Each row was made from one path, in order. Every step used is in the known rows, and no mark comes twice. Write each row's path.
In the rows, 128 means zero.
Known rows
mopu, voza: [120  82 135 132 126 130 129 143 109 125 136 159 116  94 152 129 134 116
 145  99]
voza, mopu, musifoz, logim, ratib: [164  58 122 102 119 118 100 141  98 115 120 134 110  87 151 110  99  42
 127 112]
ratib, logim, musifoz: [141  80 113 129 141  92 122 170 113  78 143 114 121 104 121 102 116 136
 132 133]
vafa, ratib, logim: [111  75 126 139 149 112 126 163  93 135 120 138 125 120 105 116 109 146
 131 121]
zutagud, rufozi, musifoz: [132 109 123 154 114 131 136 103  76  99 100 150 117 112 119 183 132 111
 131  85]
voza, mopu, ratib, logim: [179  70 111 181 131 157 145 170  78 193 110 132 106 103 130 105 143  89
 113 108]
vafa, ratib: [ 86  93 134 135 112 112 114 147  96 147 110 141 118 103 135 132 104 120
 147 110]
voza, mopu, musifoz: [144  79 133 146  83 111 133 153  80 155 111 153 103  87 156 133 103  61
 129  83]
musifoz, rufozi, zutagud: [ 88  66 146 169  85 142 122 121 129 138 101 110  64 125 127 136 146 105
 117 101]
ratib, mopu, voza: [140  78 110 121 110 169 101 125  72 161 120 152 109 118 183 110 149 109
 142 101]
musifoz, logim, ratib: [129  94 124  84 144 128  89 123 126  96 124 119 106 112 130 101 119 100
 125 132]
ratib, mopu, musifoz: [137 104 109 110  75 145 124 109  54 148 100 151  95 120 194 118 131  84
 119  85]
voza, mopu, musifoz, rufozi: [113  48 135 159  73 114 122 139  88 152 107 129  84  92 178 148 132  47
 137  77]
zutagud, rufozi, mulam: [144 141 105 172 110 112  99 113  63 101 104 146 105 141 152 151 139  95
 137  56]
vafa, ratib, mopu: [108  90 109 122  95 154  86 127  59 181  94 135 112 127 170 114 118 110
 143 111]
rufozi, musifoz, logim, ratib, mopu: [155  94  99  93 132 179  82 106  87 109 101 127 105 139 144 130 112  93
 108 140]
vafa, ratib, logim, musifoz: [121  61 114 138 145  81 113 182 100  88 138 118 141  94 120 110  98 136
 153 140]
ratib, logim, musifoz, mopu: [124  84 115 109 141 106  73 160 135  84 150  99 115  88 145 114 147 154
 141 130]
logim, ratib, mopu: [138  79  90  94  85 174  80 101  80 153 127 103 111 148 158 110 125  93
 128 122]
rufozi, musifoz: [112 119 135 147 114 130 142 137 106 115 110 153 102 116 118 171 104 122
 114 109]
musifoz, logim: [116 124 142 105 151 119 107 137 121 114  97 147  90 101 136  96 131 121
 120 116]

Which path is each row?
[141  36 112 198 109 138 150 150 113 104 120  93  81 101 140 116 169  96
 119 124] -> mopu, ratib, logim, musifoz, rufozi, zutagud
[161  57 100  78 144 178  66 114  89 118 127 134 118 116 177  88 145  89
 140 129] -> musifoz, logim, ratib, mopu, voza
[188  55 100 181 125 127 131 188  84 146 127 113 119  79 143 100 131  81
 135 126] -> voza, mopu, ratib, logim, musifoz
[136  87 123  79 127 110 119 117 109  72 125 139 107  96 156 112 113  72
 122 112] -> mopu, musifoz, logim, ratib
[144 120 130 131 157 127 119 106  87  76  80 160 108  99 118 154 141 112
 123  96] -> zutagud, rufozi, musifoz, logim
[154  88 121 178  92 157 132 152  79 204 101 135  96  88 159 121 137  64
 129  96] -> voza, mopu, ratib
[150  91  87 207 124 114 120 162  83  76 125 107  90 124 183 133 162  82
 133  97] -> mopu, ratib, logim, musifoz, rufozi, mulam
[143 105 115 156 145 177 134 138 107 134 115 137  99 102 143 166 168 143
 103 112] -> rufozi, musifoz, mopu, ratib, logim
[117 104 112 131  95 136  88 137 118 120 131 106 102  58 204 131 171 102
 155 113] -> logim, musifoz, mopu, ratib
[115  44  92 102  58 158  96  81  69 125 122 102  95 135 209 139 149  49
 132  96] -> logim, ratib, mopu, musifoz, rufozi
[155  88 110 111 150 137 103  93  93  57 108 130 124 112 113 158 126  92
 128 114] -> zutagud, rufozi, musifoz, logim, ratib
[134  98 114 136 140 165 111 136 108 157 121 121  98  98 158 120 188 138
 115 106] -> musifoz, mopu, ratib, logim
[149  99 112 157 140 150 163 145  88 151 114 138 101 112 134 109 157 119
 109 108] -> mopu, ratib, logim
[ 99 121 138 127 115 145  93 126 127 122 117 138  96 101 144 182 133 142
 121 105] -> rufozi, musifoz, mopu
[151  46  93 100 103 181  85 112  78 143 147 125 126 129 177 116 135  89
 146 117] -> logim, ratib, mopu, voza
[169  60 102  99 150 186  87 115  85  95 121 149 120 120 158 134 124  91
 127 135] -> rufozi, musifoz, logim, ratib, mopu, voza
[117  83 110 120  78 136 117 120  41 158  94 155 114 112 195 125 111  82
 141  93] -> vafa, ratib, mopu, musifoz
[116 111 123 133 115 146  85  92  96 107 107 135 110  98 145 194 163 133
 137  82] -> zutagud, rufozi, musifoz, mopu
[123 129 144 126 157 128 126 141 117  93  90 162  94 104 120 143 112 122
 108 120] -> rufozi, musifoz, logim
[186  52  89 106 151 186  80  82  55  81 112 145 135 117 160 146 152  81
 141 110] -> zutagud, rufozi, musifoz, logim, ratib, mopu, voza
[104  82 138 110 127 144  76 133 129 132 141 142 109  80 177 142 165 137
 153  96] -> musifoz, mopu, voza
[128  24 100 131  44 176 109  81  81 131 113  98  77 144 177 136 143  50
 113  99] -> logim, ratib, mopu, musifoz, rufozi, zutagud
[128  91 118  97 120 130 100 124  52 136  75 163 106  98 195 100 120  83
 134 103] -> vafa, ratib, mopu, musifoz, logim
[118  57 120 153  51 166 125  95  75 150  86 127  60 133 185 132 154  68
 109  83] -> ratib, mopu, musifoz, rufozi, zutagud
[110  49 116 141 130  94 110 157 121  73 137  92 104 108 140 117 146 122
 142 127] -> ratib, logim, musifoz, rufozi
